What can hang from each mark
vivot: lete
lomin: sufo tebak
sufo: lomin tebak
tebak: kudo lete lomin pizo sufo
pizo: pasavo
lete: vivot

Every row comes from one small tree of marks. Brackets hold a mark, then the marks that hang from it, in alphabetical order. Every link used is in the known rows. Which tree was each row made from?
Known rows
{tebak {lete vivot} pizo sufo}: [-18.7, -1.3, 8.3, -36.5, -11.1, 8.9, 1.8, 7.1, -5.3, -17.2, -8.4, 18.8, 39.4, 15.5, -54.6, -30.4, 32.8, -16.2, -8.6, -5.2, -16.2, 13.7, -20.5]
{vivot lete}: [4.0, 8.2, -2.9, -61.8, 28.6, -5.4, 26.7, 8.3, 8.7, 10.3, -16.2, 26.3, 21.3, 15.6, 3.7, 9.6, 23.9, -34.9, -18.2, 17.7, -7.4, 7.8, -10.7]
{tebak lete lomin {pizo pasavo} sufo}: [-15.3, -12.3, -4.2, 12.5, 15.1, -39.2, 13.9, -7.2, 11.6, 7.6, -0.7, 24.6, 10.3, 18.9, -26.2, -39.9, 25.6, 18.8, -15.3, -20.5, -58.8, -21.7, -13.2]
{tebak {lete vivot} pizo}: [-12.9, 10.8, 1.4, -58.8, 14.0, 23.1, 17.2, 3.8, 8.5, -0.1, -5.4, 23.2, 32.9, 11.7, -45.6, -9.2, 25.7, -23.2, -11.9, 7.9, -18.1, 31.0, 0.0]
{lomin sufo {tebak kudo lete}}: [4.3, 32.0, -12.7, 52.8, -47.4, 48.6, -11.8, 11.5, -29.0, -23.7, 6.3, -19.6, -28.5, -3.6, -14.3, 47.4, -48.9, 15.0, -1.2, -10.9, 55.4, -7.3, 8.8]
{sufo {tebak lete lomin}}: [-19.2, 7.2, -2.2, 18.4, 1.3, 0.9, 15.3, -17.7, -12.2, -6.6, 8.6, 0.8, -13.0, 20.0, -5.6, 15.8, -3.4, 3.3, 9.3, -2.6, 5.4, 23.8, 21.1]
{sufo tebak}: [10.4, -9.3, 7.6, -15.2, 18.5, -4.3, 20.1, -9.9, 10.1, 20.0, -0.7, -7.2, -3.8, 4.1, 37.7, 14.0, 3.6, -32.2, 7.9, 24.9, 16.7, -1.1, 6.9]
{sufo lomin}: [-4.6, 12.6, -17.5, -45.1, 17.9, -18.0, -9.7, -23.4, 2.7, 9.0, -7.7, 25.8, -4.3, -12.7, 22.3, 15.0, 2.9, -6.4, 3.0, 20.6, -17.3, 9.1, -21.2]
{sufo {tebak lomin pizo}}: [-12.2, -16.6, 1.6, -32.0, 35.6, -25.5, 21.9, -19.7, 32.7, 31.9, -3.1, -3.6, 2.6, -8.8, 55.0, -19.0, 5.4, -24.8, 8.7, 26.5, -14.4, 17.1, 23.7]
{tebak {sufo lomin}}: [-7.9, 3.4, -9.4, -20.1, -7.7, -32.8, -24.7, -24.0, -12.1, -7.7, -10.2, 23.3, 1.1, -10.1, 10.9, -5.3, 7.4, 1.4, 6.4, 5.8, -20.2, -11.6, -43.0]
{sufo lomin tebak}: [8.7, 4.8, -10.7, -40.7, 20.0, -7.3, -13.2, -34.8, 5.6, 11.8, -1.7, -1.0, -16.0, -16.8, 34.3, 20.1, -3.7, -8.4, 17.5, 14.4, 15.6, 0.8, -4.2]
{tebak pizo}: [-6.5, -8.3, -4.3, -51.5, 35.4, -12.7, 27.9, -2.5, 33.8, 38.3, -7.8, 17.0, 14.1, -3.5, 38.5, -12.0, 25.0, -46.5, -8.1, 34.9, -28.4, 8.7, -0.8]
{lomin {sufo tebak}}: [19.5, 5.0, -13.8, -11.4, -1.0, 0.4, -1.4, -24.6, 10.7, 10.3, 2.9, -12.1, -13.5, -16.1, 37.8, 20.0, -28.4, -8.8, 2.9, 21.8, 27.9, -10.8, -6.6]
{lete vivot}: [2.5, -3.1, 8.9, -44.9, 17.1, -7.2, 17.4, 2.0, -2.5, -6.2, -16.6, 20.4, 34.3, 5.5, -15.4, 0.2, 7.3, -21.6, -11.8, 21.9, -11.3, 23.5, -15.9]
{tebak kudo sufo}: [6.0, -16.1, 19.0, 40.4, -20.6, -21.9, 0.7, 29.5, -23.5, -13.4, -2.4, 2.5, 8.3, 9.3, 18.2, -3.3, 16.5, -11.4, -0.1, 11.2, -2.8, -5.9, -18.6]
{sufo {lomin {tebak kudo {pizo pasavo}}}}: [25.7, -8.9, -5.1, -20.2, 31.2, -2.3, -11.6, -1.7, 29.5, 31.3, -4.8, -15.8, -19.8, -30.2, 29.4, 1.8, -17.1, 11.1, 1.0, -6.6, -0.3, -35.6, 7.7]
{sufo {tebak kudo lete pizo}}: [8.9, -6.5, 13.3, 7.3, 4.8, 33.7, 10.8, 18.3, 6.7, 11.7, 13.6, -23.0, -10.1, 11.2, 8.1, 11.6, 18.6, -24.8, 12.3, 3.7, 23.4, 11.4, 35.3]
{pizo pasavo}: [22.3, -12.3, -1.9, -13.3, 42.6, -31.1, 30.2, 1.3, 20.1, 28.6, -7.6, 20.6, 6.2, 10.1, 15.5, 0.2, 14.9, -9.3, -19.7, 12.2, -33.5, -24.5, -15.3]
{lomin sufo {tebak kudo pizo}}: [10.3, 5.6, -7.1, -0.3, -13.4, 20.0, -7.3, 8.9, 18.7, 14.5, -1.5, -24.8, -13.3, -31.4, 47.3, 12.2, -38.8, -10.7, -3.3, 18.0, 32.4, -11.0, 10.2]
{lomin sufo {tebak kudo}}: [14.7, 14.0, -7.3, 33.9, -26.6, 20.1, -10.1, 8.4, -12.0, -5.9, -2.9, -23.1, -19.4, -22.3, 33.9, 34.9, -52.6, 5.4, -1.7, 11.5, 44.5, -14.3, 1.6]
{sufo {lomin {tebak lete}}}: [-16.5, 36.5, -24.3, -11.1, -14.7, 31.6, -18.1, -26.0, -17.3, -8.1, -0.6, 7.4, -28.3, -7.0, -16.2, 39.5, -21.5, 3.7, 10.7, -11.6, 23.2, -0.3, 0.8]
{lomin {tebak lete}}: [-13.9, 22.8, -6.4, 11.1, -15.5, 37.0, 19.8, -0.7, -15.2, 0.9, -2.5, -0.3, -14.9, 13.2, -11.6, 34.8, -11.8, -22.5, 1.3, 1.2, 23.5, 0.4, 13.9]

Write each row's tree
[-17.1, 14.0, -8.6, -57.6, -12.0, 4.2, -30.0, -21.1, -8.9, -24.6, -7.7, 25.2, 25.3, -1.9, -60.0, -24.4, 20.4, 11.3, 1.2, -17.7, -17.5, 14.1, -33.5]
{tebak {lete vivot} pizo {sufo lomin}}
[-19.5, 9.8, 2.4, 49.9, -10.9, -1.6, 9.5, 20.7, -30.1, -22.5, 4.4, 13.4, -4.4, 23.9, -14.5, 17.1, 3.1, 13.1, -0.9, -5.2, -13.5, 34.8, 15.5]
{tebak kudo lete lomin}
[1.5, 0.6, 10.8, -51.1, 16.9, 34.9, 13.4, -4.1, 13.2, 3.6, 1.2, -4.6, 22.6, 7.6, -35.6, -6.0, 17.4, -23.9, 2.4, 2.8, 15.2, 24.4, 16.6]
{sufo {tebak {lete vivot} pizo}}
[-16.7, 12.8, 2.9, -46.2, -0.3, 46.7, 14.8, 2.5, 8.5, -1.0, -8.6, 0.6, 19.1, 1.9, -41.5, 2.8, -4.0, -23.1, -4.9, -0.7, 15.1, 15.2, 15.0]
{lomin {tebak {lete vivot} pizo}}
[-25.4, -0.2, 11.4, 75.5, -37.6, -16.3, -3.3, 21.3, -44.9, -38.6, 4.6, 10.2, 0.6, 25.9, -26.5, -2.2, 9.8, 21.1, 1.6, -18.1, -13.0, 14.1, -4.2]
{tebak kudo lete lomin sufo}
[4.8, 17.6, -18.8, -25.2, -3.2, 31.9, -1.0, -24.5, 21.4, 15.4, 9.2, -13.8, -13.1, -7.0, 4.6, 10.4, -12.6, -8.5, 3.2, 5.9, 25.4, -3.6, 8.1]
{lomin {sufo {tebak lete pizo}}}
[-28.4, -6.4, 8.1, 40.9, -21.7, -15.3, -2.0, 17.7, -15.2, -15.6, 4.5, 9.4, 6.2, 15.9, -10.0, -22.7, 21.6, 6.8, 0.8, -9.6, -26.6, 15.8, 3.1]
{tebak kudo lete lomin pizo sufo}
[-34.2, 7.7, -4.3, 36.8, -26.6, -23.3, 5.4, -5.8, -31.8, -26.9, -1.8, 28.1, 7.2, 27.5, -26.3, -9.2, 12.4, 12.3, -1.3, -8.8, -29.6, 12.2, -17.1]
{tebak lete lomin sufo}
[-1.5, -18.3, 19.5, 21.4, -19.3, 1.7, 0.5, 25.8, 4.9, 9.1, -5.0, -20.9, 3.1, -12.8, 38.9, -12.5, -1.9, -28.3, 5.7, 9.3, 16.1, -19.6, 5.6]
{lomin {tebak kudo pizo sufo}}
[-14.2, -17.5, 16.9, 57.4, -19.8, -45.8, -0.2, 20.3, -28.7, -24.3, -4.8, 9.9, 8.7, 8.7, 21.2, -13.8, 4.1, 9.2, 1.1, 3.4, -20.8, 9.3, -13.9]
{tebak kudo lomin sufo}
[-4.6, -3.4, 23.7, 33.1, -13.0, 16.2, -1.8, 14.1, -34.9, -41.5, 5.8, -10.4, 13.5, 19.8, -45.1, 12.3, -10.2, 28.8, 6.8, -19.2, 27.7, 43.4, 24.1]
{sufo {tebak kudo {lete vivot} lomin}}
[-36.2, -0.9, 7.6, -18.6, -11.9, -15.6, 0.8, -3.3, -9.9, -27.9, -8.8, 25.4, 38.7, 13.9, -52.7, -41.6, 20.3, 7.7, -7.1, -10.4, -35.1, 31.5, -15.1]
{tebak {lete vivot} lomin pizo sufo}
[26.3, 16.2, 5.3, 20.4, -31.6, 44.2, -18.8, 10.0, -31.3, -41.4, 10.7, -23.6, 4.6, 1.6, -47.9, 27.6, -30.9, 30.0, 1.4, -18.5, 58.4, 17.7, 3.8]
{lomin {sufo {tebak kudo {lete vivot}}}}
[-1.5, -26.1, 14.3, 5.1, 20.5, -19.3, 13.7, 8.8, 20.4, 17.8, 3.1, -20.1, -1.9, -8.7, 55.3, -10.8, 3.9, -14.6, 13.7, 18.5, -0.8, 19.8, 35.3]
{sufo {tebak kudo lomin pizo}}
[-4.3, 31.0, -10.5, 24.5, -27.8, 39.4, -23.8, 0.6, -31.8, -20.3, 5.4, -8.2, -33.7, -5.3, -16.4, 46.0, -24.6, 16.0, 14.5, -18.2, 38.2, 3.7, 11.4]
{sufo {lomin {tebak kudo lete}}}
[-4.1, 2.8, 25.1, 47.0, -57.6, 37.6, -12.9, 30.3, -48.8, -49.7, -2.2, -13.8, 16.2, 17.8, -60.0, 11.1, -13.1, 13.1, 2.3, -27.8, 41.4, 3.0, -2.4]
{lomin {tebak kudo {lete vivot} sufo}}
[7.6, 31.7, -2.5, 27.9, -46.8, 57.6, -20.2, 13.1, -36.7, -43.9, 1.5, -17.0, 0.8, -6.6, -51.9, 36.4, -52.8, 31.1, -4.8, -18.5, 59.1, 10.1, 1.2]
{lomin sufo {tebak kudo {lete vivot}}}
[20.2, 3.8, -18.2, -44.2, 41.5, 8.8, -8.2, -35.0, 30.8, 30.6, 8.0, -4.1, -20.4, -4.2, -12.5, -0.8, 10.2, 11.7, 6.1, -17.2, -3.9, -26.8, 6.1]
{sufo lomin {tebak lete {pizo pasavo}}}
[-0.2, -0.1, 23.6, 35.6, -41.6, 14.5, -8.8, 36.2, -47.4, -51.4, -1.0, 6.3, 30.1, 25.9, -66.8, -1.3, 17.7, 11.9, -5.9, -20.3, 11.5, 15.1, -18.3]
{tebak kudo {lete vivot} sufo}
[-7.3, 2.4, 15.1, 71.2, -55.3, 28.4, -3.9, 27.0, -42.3, -28.5, 4.6, -15.9, -13.8, 17.5, -22.9, 22.6, -8.8, 0.0, 6.6, -18.5, 35.9, -15.6, 3.4]
{lomin {tebak kudo lete sufo}}
[2.6, -12.7, -6.1, -6.1, 42.8, -12.6, 22.8, -18.8, 29.4, 28.5, 8.0, -3.2, -7.2, 13.4, -3.9, -15.7, 9.1, 11.0, -3.5, -11.8, -21.1, -9.4, 24.2]
{sufo {tebak lete lomin {pizo pasavo}}}
[19.4, -2.0, 5.0, -2.0, 5.8, 1.5, -23.6, -7.2, -7.9, 0.0, 5.0, -18.6, -19.3, -16.5, 30.5, 25.6, -8.8, 2.8, 20.3, 6.0, 30.3, 2.5, 4.4]
{sufo lomin {tebak kudo}}
[16.4, 10.2, -6.6, 12.1, -14.6, 38.2, -10.2, 4.3, 6.3, 3.6, 15.3, -28.7, -20.1, -7.0, 4.8, 16.8, -16.2, 0.9, 5.9, -1.8, 39.9, 1.8, 18.6]
{lomin {sufo {tebak kudo lete pizo}}}
[-4.9, -30.7, -0.4, -2.9, 33.1, -66.5, 18.6, -8.5, 28.5, 23.0, -11.2, 20.9, 18.1, 2.2, 20.2, -51.6, 21.8, 4.8, -15.4, 1.8, -65.8, -27.8, -21.0]
{tebak lomin {pizo pasavo} sufo}
[14.6, 14.2, 11.2, -8.0, -12.5, 37.5, -34.3, -0.7, -33.6, -37.6, 7.5, -13.9, 0.4, 0.8, -53.4, 26.8, -9.7, 28.8, 16.3, -25.4, 44.7, 28.6, 6.1]
{sufo lomin {tebak kudo {lete vivot}}}
[5.1, -39.1, 12.4, 34.0, 21.2, -60.0, 9.7, 18.8, 13.8, 10.6, -5.0, 5.3, 12.9, 0.5, 23.9, -45.8, 15.4, 18.4, -11.9, -6.4, -50.0, -25.4, -9.4]
{tebak kudo lomin {pizo pasavo} sufo}
[-4.3, 16.6, -1.4, 35.4, -39.0, 3.0, -35.0, 4.8, -43.8, -36.5, 6.6, 11.3, -13.3, 8.7, -31.2, 14.4, 10.6, 23.1, 9.8, -23.8, 5.1, 1.3, -24.8]
{tebak kudo lete {sufo lomin}}
[-2.6, 8.3, -11.7, 36.4, -11.2, -26.3, -7.7, 3.2, -13.2, -15.6, -2.6, 6.2, -6.8, -12.8, 27.5, 11.0, -33.9, 27.6, -5.2, 13.6, -6.6, 20.2, -5.9]
{tebak kudo {lomin sufo}}
[-12.1, 10.0, -17.9, -64.8, 20.5, 5.2, -9.0, -28.8, 29.1, 29.9, -11.8, -0.9, -14.4, -34.1, 42.3, 5.9, -14.7, -26.3, 11.1, 18.6, 2.8, -7.0, 1.8]
{sufo {lomin {tebak pizo}}}
[31.0, 5.6, -21.3, -17.2, 20.7, 15.9, 6.2, -25.1, 34.7, 27.5, 12.1, -15.1, -17.8, -5.5, -7.7, 0.0, -12.5, 14.0, -10.5, -11.2, 9.6, -37.3, 4.5]
{lomin {sufo {tebak lete {pizo pasavo}}}}
[-2.8, 3.4, -1.0, -28.4, 15.0, 27.0, 20.1, -8.6, 20.4, 26.3, 10.6, -8.6, -8.1, 10.6, 4.3, 3.0, 20.1, -34.5, 8.1, 10.5, 10.5, 6.4, 22.6]
{sufo {tebak lete pizo}}
[-14.5, 21.0, -19.5, 23.6, -13.4, 3.4, -7.7, 4.2, -1.9, -8.8, 7.4, 6.6, -8.8, -6.6, -1.0, 2.4, -16.5, 24.6, -6.8, -4.5, -12.8, 23.3, 8.9]
{tebak kudo lete {lomin sufo} pizo}
[-11.2, -4.2, -11.0, -51.2, 8.9, -31.4, -20.3, -25.9, 17.2, 11.3, -9.8, 19.5, 6.4, -20.2, 25.0, -26.8, 20.8, -16.5, 4.9, 13.6, -33.2, -9.6, -33.0]
{tebak pizo {sufo lomin}}
[-10.5, -2.5, 15.0, 37.8, -38.3, 32.1, -3.3, 25.3, -13.0, -8.8, 5.0, -18.7, -8.6, 6.4, -9.5, -0.3, 3.9, -16.3, 6.7, -10.4, 23.5, -10.9, 14.1]
{lomin {tebak kudo lete pizo sufo}}
[34.4, -5.8, -9.0, 8.5, 12.8, 5.8, 0.5, 9.0, 32.4, 28.1, -1.5, -25.9, -17.0, -30.2, 34.9, 1.5, -39.8, 10.0, -14.1, 2.0, 15.9, -45.8, 5.3]
{lomin sufo {tebak kudo {pizo pasavo}}}
[-6.0, 0.3, 12.3, 55.0, -12.0, 10.1, 5.3, 10.9, -27.9, -17.1, 13.3, -12.2, -16.0, 19.1, -5.6, 23.1, -5.1, 13.3, 13.5, -12.0, 16.9, 26.6, 33.2]
{sufo {tebak kudo lete lomin}}
[21.9, -32.3, 21.4, 28.1, 4.4, -13.0, 9.0, 24.9, 17.3, 20.8, -3.3, -20.0, 0.9, -7.3, 24.3, -21.4, -0.7, -2.1, -5.2, -5.1, -1.1, -53.4, -0.9]
{lomin {tebak kudo {pizo pasavo} sufo}}
[9.4, -27.3, 7.4, 9.6, 47.2, -45.9, 22.6, 18.3, 29.0, 27.6, -4.5, 8.1, 7.5, -1.4, 32.1, -25.0, 10.6, 10.7, -13.3, 5.1, -49.0, -4.9, 11.1]
{tebak kudo lomin {pizo pasavo}}
[-1.5, 14.1, -34.9, -5.1, 22.2, -18.1, 7.2, -24.2, 27.2, 15.6, 1.8, 18.7, -6.8, -1.6, -12.9, -15.5, -15.6, 38.0, -21.7, -12.5, -42.4, -15.0, -6.5]
{tebak lete {lomin sufo} {pizo pasavo}}
[-19.3, 3.1, -2.2, -8.7, -11.0, -0.1, 12.3, 1.0, 2.9, 6.0, -1.2, 18.5, 10.0, 17.3, -15.5, -18.7, 35.8, -26.2, -4.4, 3.7, -23.3, -2.9, -14.2]
{tebak lete pizo sufo}
[-10.9, 26.6, -20.2, 53.9, -31.4, 2.8, -12.5, 5.3, -32.0, -33.0, 7.4, 7.5, -15.5, 5.3, -13.3, 24.2, -31.0, 39.8, -5.7, -11.1, 1.0, 24.3, -1.3]
{tebak kudo lete {lomin sufo}}
[13.6, -2.5, -15.1, -41.3, 17.5, 2.6, 1.3, -25.0, 38.1, 31.0, -1.3, -17.9, -7.4, -25.4, 50.9, -2.8, -17.1, -24.6, 0.5, 27.7, 17.9, -12.3, 2.6]
{lomin {sufo {tebak pizo}}}
[4.3, -3.4, -9.7, -71.0, 35.4, -5.3, -11.9, -37.5, 35.4, 33.8, -1.3, -6.0, -10.5, -27.6, 45.5, -3.2, 6.0, -22.4, 16.1, 22.6, 3.0, -0.2, 3.9]
{sufo lomin {tebak pizo}}
[29.5, -26.8, 12.9, -10.3, 46.7, -21.3, 25.0, 25.8, 33.8, 37.4, -2.0, 1.1, 7.6, 1.2, 30.3, -16.1, 23.8, -12.3, -16.4, 13.9, -30.5, -22.1, 6.2]
{tebak kudo {pizo pasavo}}
[-10.5, 11.5, -3.2, 5.1, -22.5, 5.1, -33.3, 1.8, -14.6, -13.8, 5.5, 7.4, -7.1, -2.8, -19.5, -8.2, 21.6, 11.4, 9.2, -17.2, -9.4, -0.6, -15.1]
{tebak kudo lete pizo {sufo lomin}}
[0.1, -8.8, 2.3, -16.8, -3.5, -24.7, -29.6, 1.4, 4.4, 0.7, -3.0, 3.6, 3.0, -20.3, 27.9, -21.2, 17.7, -1.1, 7.8, 6.7, -16.6, -7.5, -22.6]
{tebak kudo pizo {sufo lomin}}
[12.2, -31.9, 1.4, -23.9, 60.2, -42.1, 28.6, -19.4, 47.3, 43.3, -3.0, -4.8, 0.4, -5.1, 42.2, -27.1, 5.8, -2.1, -4.7, 11.2, -29.6, -15.4, 17.7]
{sufo {tebak lomin {pizo pasavo}}}
[25.1, -37.7, 17.1, 16.5, 20.2, -35.7, 10.8, 28.9, 20.5, 19.9, -1.5, -1.3, 13.7, 1.5, 19.5, -35.0, 29.0, -3.7, -12.2, 2.5, -31.7, -39.0, -16.7]
{tebak kudo {pizo pasavo} sufo}
[23.3, -40.5, 14.9, 13.2, 47.4, -34.9, 18.3, 7.7, 35.6, 32.8, 3.8, -20.0, -2.4, -3.9, 41.7, -20.7, 3.3, 7.2, -0.3, 2.4, -17.0, -14.7, 28.0]
{sufo {tebak kudo lomin {pizo pasavo}}}
[-15.1, 21.1, -5.3, -25.5, -29.2, 3.9, -35.5, -18.4, -38.4, -45.7, -6.7, 28.9, 21.5, 8.0, -74.0, -2.8, 9.1, 23.6, 0.7, -22.4, -4.9, 13.7, -42.9]
{tebak {lete vivot} {sufo lomin}}
